Each row comes from the steps of one path. Every step used is in the known rows, and no mark comes twice. Write the path behind each row, first mark first.
In the rows, zero is written as 128.
Known rows
pezi -> nosesi -> fasod -> nivif -> sirikub -> donagor: [201 110 126 154 138 168 131 106  66 129 139 175 132  89 127 204 156 142
 101 144 136 162 139 123 136 130 117 136 128  71  98 119 124 124 120 119
  90 148]
gazim -> fasod -> nivif -> sirikub -> nosesi -> tero: [161 105 146 121 106 123 166 123  71 148 150 161 106  65 164 209 122 148
 106 119 130 118 142 118 115 136 135 123 122  90 136  94 124 126 132 120
  99 156]
sirikub -> donagor -> fasod: [162 100 147 150 122 147 121 118  74 135 152 156 139  84 136 158 161 127
 131 122 141 140 136 142 147 126 120 121 141  90 127 108  98 134 128 140
 125 165]
donagor -> pezi -> nivif: [170  62 132 121 160 123 105 103  90 110 115 117 114  92 121 140 153 102
 102 152  87 134 141 140 150 107 146 126 129 118 149  99  94 130 127 146
 117 187]
nosesi -> fasod -> nivif -> sirikub: [165 119 110 134 133 161 139 112  87 149 111 159 119  87 135 204 137 128
  95 130 134 135 145 122 130 124  99 123 117  87 104  76 132 132 119 115
 126 150]
gazim -> fasod: [126 126 154 111 121 131 134 131  84 119 132 137 111  65 149 180 133 117
 117 123 128 113 153 144 153 137 126 122 117 113 152 123 104 147 118 132
 111 145]
nosesi -> sirikub -> nivif: [152  95 137  93 138 161 138 126  98 129 132 145 110  94 142 192 165 125
  88 137 116 124 145 152 149 130 153 152 146  73 110 100 112 135 121 153
 140 152]
donagor -> sirikub -> gazim -> pezi: [132  85 117 106 118 136 131 130 110 121 128 152 139  85 148 153 166 104
 124 136 109 117 175 130 129 128 142 134 150 123 136  96 116 156 121 150
 138 162]
sirikub -> gazim -> fasod: [111  98 157 107 120 117 138 133  86 125 120 152 123  62 166 183 150 133
 120 129 127 115 161 133 163 120 131 133 120 103 159 105 122 145 113 150
 120 151]
tero -> donagor -> sirikub -> gazim -> fasod: [153 107 128 107 141 114 125 150  95 129  97 167 139  94 165 185 130 108
 136 123 109 120 156 124 191 139 129 126 117 133 141  98 119 163 117 152
 115 159]
nivif -> sirikub -> donagor: [188 107 130 155 120 152 126 124  83 130 149 145 137  55 129 160 162 132
 126 104 146 134 145 142 128 122 131 134 135  86 109 111 113 124 114 135
 130 150]
pezi -> nosesi -> fasod -> nivif -> sirikub: [184 112 121 133 138 158 139  96  76 123 116 163 121  98 132 200 137 128
  92 154 131 148 135 121 117 133 109 123 115  94 109 109 124 134 132 115
  92 138]
gazim -> tero -> nivif -> sirikub: [179 137 109 121 114 135 126 164  92 124 157 142 115  58 140 136 148  85
 132  91 135 118 134 136  96 130 123 122 128 103  96 112 132 150 123 106
  99 166]
donagor -> pezi: [133  82 133 129 141 123 121 102  88 141 118 137 123  85 112 146 151 103
 108 134 123 126 134 145 142 114 141 122 134 115 126 106  81 127 119 152
 130 172]
fasod -> nivif -> sirikub -> nosesi: [150 101 134 136 129 132 166 107  82 148 149 166 122  62 131 178 133 135
 110 129 121 134 147 128  97 119 140 113 152  90 123  61 104 139 122 124
 140 160]
fasod -> nosesi -> pezi: [110  94 151 140 114 157 111  90  79 153 140 137  81  67 125 175 151 159
 109 141 101 116 153 134 149 125 110 119 127 100 122 116  88 153 143 122
 174 149]
nosesi -> fasod -> nivif -> sirikub -> gazim -> tero: [150 106 118 109 133 139 137 142  81 149 124 173 127  77 156 183 148 122
 113 127 132 138 166 108 137 107  98 116 115  69 110  75 155 141 126 121
 115 154]
sirikub -> nosesi: [133  96 160 125 124 131 148 118  76 129 167 147 112  77 141 148 155 133
  96 142 109 131 143 138 135 121 138 114 152  86 134  98  90 135 135 147
 152 172]
nivif -> sirikub -> gazim -> tero -> nosesi -> pezi -> donagor -> fasod: [174  81 131 107 117 135 106 137  95 144 140 165 149  31 168 156 161 107
 127 137 149 115 158 105 109 117  94 120 102  65 140  93 125 161 149 149
 114 143]
nosesi -> fasod -> nivif: [137 122 132 129 139 163 137 119  86 152 108 161  99 109 132 202 142 134
  90 140 109 145 146 127 156 124 100 127 121  83 115  87 120 138 118 119
 130 158]
nivif -> sirikub -> nosesi: [160  98 139 133 120 128 153 112  76 129 167 143 126  56 145 156 148 129
 105 133 131 124 144 132 108 122 139 112 146  90 125  86 100 130 137 143
 145 163]
fasod -> nivif -> sirikub -> donagor: [178 109 126 160 131 155 137 121  86 150 130 166 132  65 115 186 145 137
 134 100 138 145 149 138 117 119 131 135 142  86 108  85 117 132 100 114
 123 148]
tero -> gazim -> sirikub -> nosesi -> fasod -> nivif: [105 125 120 134 147 135 177 138  91 175 150 181  92  87 158 197 143  87
  97 144 108 147 147 122 143 116 129 123 161  78 133  69 103 146 142 134
 116 185]
nivif -> sirikub -> donagor -> fasod -> nosesi: [168  89 120 174 116 152 113  86  71 153 169 154 149  50 130 172 150 137
 144 125 146 136 158 142 124 137 119 102 132  95 129  92 100 134 133 126
 136 166]
gazim -> tero -> nivif -> sirikub -> nosesi -> fasod: [172 136 117 120 117 134 140 161  74 130 200 160 115  66 168 157 162 102
  94 127 129 126 136 113 130 128 109 113 135  64  88  95 139 139 148 126
 121 190]
tero -> nosesi -> sirikub -> gazim -> fasod -> nivif: [123 111 126  87 138 134 152 134 110 171 113 197 114  66 147 252 125 116
 117 146 114 133 145 122 165 121 137 136 110  61 160  67 121 168  88 149
  96 146]
nivif -> sirikub: [170 107 124 130 121 142 132 114  92 123 128 133 125  63 132 156 144 119
 115 116 140 123 141 142 109 126 128 122 126 109 118 102 110 136 125 129
 126 144]
pezi -> donagor -> sirikub: [181  96 124 126 138 148 118 130 107 130 105 140 150  73 133 151 148 116
  96 145  95 121 167 127 156 147 136 132 122 136 153 117  99 144 124 143
 143 161]
fasod -> nivif -> sirikub: [160 111 119 135 130 148 143 111  93 146 108 155 122  71 120 182 129 123
 122 109 131 132 146 137  98 124 127 122 129 109 117  78 114 141 107 108
 122 141]
fasod -> nivif -> sirikub -> gazim -> tero: [145  97 126 111 127 127 143 143  88 149 120 168 130  59 141 162 137 118
 143 108 129 131 165 125 105 108 121 113 130  91 125  74 139 150 113 116
 111 147]
tero -> gazim -> pezi: [124 115 132 133 133 156 147 138 110 120 157 134 110  83 143 131 159  77
 137 109 133 120 158 161  85 128 145 130 137 118 129  95  93 144 120 118
 101 172]
gazim -> sirikub: [126 125 131 112 118 132 131 127  93 141 121 137  92  68 137 167 147  97
 112 133 121 125 150 153 146 129 129 137 151 112 142 131  96 147 130 140
 109 136]
pezi -> donagor -> fasod -> nosesi -> sirikub: [154  88 134 133 132 176 116  85  93 150 144 145 136  61 139 188 146 155
 102 183 126 120 169 149 170 152 130 113 115 111 177 103  86 143 128 145
 132 160]

Write each row's path
[215  96 161 127 124 158 115 124  71 108 116 141  86 139 144 148 139 125
 107 134 110 143 112 153 141 151 131 138 105 110 107 167 109 127 148 126
  60 145]  pezi -> nosesi -> tero -> donagor
[152 100 141 130 134 160 118 109 105 163 109 175 120  72 131 199 137 122
 110 147 122 129 139 116 119 131  98 128 113  79 144  80  95 165 128 129
 129 143]  tero -> nosesi -> pezi -> donagor -> fasod -> nivif
[194  86 133 118 128 148 107 106  87  98 118 114  95  69 142 166 157 141
 109 134 107 116 140 114 125 108 113 136 120 106 121 102 117 145 152 124
 134 144]  nosesi -> pezi -> nivif -> sirikub
[133  62 145 134 130 116 110 107  73 165 118 152 108  92 159 185 134 134
 126 134 114 118 151 146 193 134 136 126  94 113 140 114 111 124 127 160
 102 182]  sirikub -> gazim -> fasod -> nosesi -> tero -> donagor -> pezi
[106 118 148 132 122 136 123 105  79 146 146 136 105  48 141 188 127 132
 122 138 111 118 171 151 154 148 125 106 113 116 164 118  96 149 116 123
 127 156]  gazim -> fasod -> nosesi
[196  72 129 156 143 128 114  93  71 116 147 147 153  65 109 150 165 116
 120 138 151 144 125 139 120 119 156 131 141 102 113 137  84 116 122 152
  91 164]  nivif -> sirikub -> donagor -> pezi -> nosesi
[142 118 134 137 114 137 123 128  79 143 148 159 118  66 140 171 162 104
 136 128 145 139 144 148 158 128 122 132 164  96 140 125  94 145 135 148
 104 150]  gazim -> sirikub -> donagor -> fasod
[136  90 141 131 114 134 153  90  71 149 146 173 118  71 142 194 143 158
 120 135 141 118 126 101  97 112 109 102 156  87 115  55  94 158 155 128
 157 149]  donagor -> fasod -> nivif -> sirikub -> nosesi -> pezi
[177  59 136 115 126 137 113 114  87 104 108 123 108  66 158 168 172 154
 109 138 106 117 150 103 136  93 118 141 123  93 126  84 132 144 149 143
 146 149]  nosesi -> pezi -> nivif -> sirikub -> gazim
[148  81 140 154 143 131 116 115  80 144 143 149 137  76 106 151 167 119
 117 124 131 139 136 145 160 111 146 136 146  94 117 114  82 118 111 155
 134 180]  sirikub -> donagor -> pezi
[199  75 118 131 135 150 108 121  92 159 117 151 108 128 150 175 141 106
 108 116  69 135 154 148 155 162 141 136 122 110  89 112 123 134 151 130
 143 177]  fasod -> nosesi -> tero -> donagor -> sirikub -> nivif
[198 106 148 129 119 159 119 141  81 132 112 138  82 128 147 152 140 125
 112 110 113 132 124 155 155 142 121 138 105 105 101 131 118 122 139 127
  96 155]  nosesi -> tero -> donagor
[162 105 132 132 134 170 139 115  85 157 138 186 130  96 117 215 145 150
 129 138 138 148 132 135 163 123 128 127 150  79 130  80  99 147 109 130
 114 157]  nosesi -> sirikub -> donagor -> fasod -> nivif
[167 110 148 122 134 156 123 104  72 107 133 144 106 111 143 169 161 124
  78 169 114 146 133 130 156 135 111 125 115  92 121 146 107 128 146 136
 101 153]  pezi -> nosesi -> fasod
[224  86 127 146 140 149 109 124  82 102 145 125 128  61 136 155 163 127
 122 123 113 146 152 136 136 114 137 138 130  91 129 102 122 124 122 125
 114 164]  pezi -> nivif -> sirikub -> donagor
[173  89 115 128 151 145 115 116 101 167 152 174 131  72 103 194 159  97
 109 144 129 146 115 142 172 113 150 141 133  53 123 104  80 135 101 172
 116 182]  tero -> nosesi -> sirikub -> donagor -> pezi
[164  98 126 131 151 152 143 127  92 156 130 175 145  90 146 195 146 140
  66 176  83 140 171  98 177 142 122 125 136  98 140  79 110 136 134 147
 163 184]  pezi -> donagor -> sirikub -> nosesi -> fasod -> nivif
[172 110 140 124 106 140 125 148  77 122 192 155 134  37 171 141 165 133
 114 132 150 101 139 100 109 133 110 116 142  89 115  98 114 152 164 134
 130 174]  gazim -> tero -> nivif -> sirikub -> nosesi -> pezi -> donagor -> fasod
[145 106 128  94 137 132 121 155  89 153 146 171 112  78 162 164 162  80
 101 141 106 149 154 118 161 111  96 118 102  36 124 102 141 149 132 146
 111 171]  sirikub -> gazim -> tero -> nosesi -> fasod
[215  59 125 158 126 137 125  94  68 143 125 164 132  94 108 181 149 132
 116 129 139 150 119 129 109 121 153 144 127  95 102 135 107 108 126 131
  69 162]  fasod -> nivif -> sirikub -> donagor -> pezi -> nosesi -> tero
[190  59 122 120 136 129 122 119  91 105 112 125 127  67 156 153 161 126
 114 137 103 131 159 124 131 101 137 134 122 102 147  75 140 133 130 141
 126 161]  pezi -> nivif -> sirikub -> gazim
[147  75 149 130 133 156  95  91  80 125 133 115  72  71 132 168 155 157
 106 159  68 125 157 128 155 119 113 123 122 103 144 111  96 153 151 117
 161 162]  fasod -> nosesi -> pezi -> nivif
[129  97 112 109 112 140 122 137  87 160 169 176 121  70 157 177 155 124
 134 149 118 122 148 127 159 129 125 107 132  87 138  85 125 172 131 132
 119 188]  donagor -> fasod -> nosesi -> sirikub -> gazim -> tero -> nivif
[191  94 107 158  83 181 112 110 102 137 173 131 128  60 168 160 157 121
 119 135 146  99 169 148  87 172 127 139 107 123 130 112 131 124 137 118
  88 169]  gazim -> pezi -> donagor -> fasod -> nosesi -> tero -> nivif -> sirikub
[167 126 125 121 113 120 144 161  81 128 198 153 117  49 152 136 149  98
 121 110 126 120 136 125  97 128 135 110 151  85 102  96 123 148 136 122
 118 184]  gazim -> tero -> nivif -> sirikub -> nosesi
[114 121 126 129 140 129 165 140  86 154 171 160  93  80 171 171 161  80
  91 149 120 138 145 128 157 118 130 124 153  81 133  93  98 139 158 153
 120 188]  tero -> gazim -> sirikub -> nosesi -> fasod
[178 120 117 157 133 169 135 124  79 152 134 171 129  79 131 207 154 144
 107 120 140 151 148 121 150 121 105 136 128  68  93  87 132 122 110 121
 131 158]  nosesi -> fasod -> nivif -> sirikub -> donagor
[201  82 137 123 115 163 134 122  89 114 116 163 108 120 157 171 145 130
 137 128 138 138 146 148  86 140 139 151 120 104 100 115 139 127 127 120
  39 129]  fasod -> nivif -> sirikub -> gazim -> pezi -> nosesi -> tero -> donagor
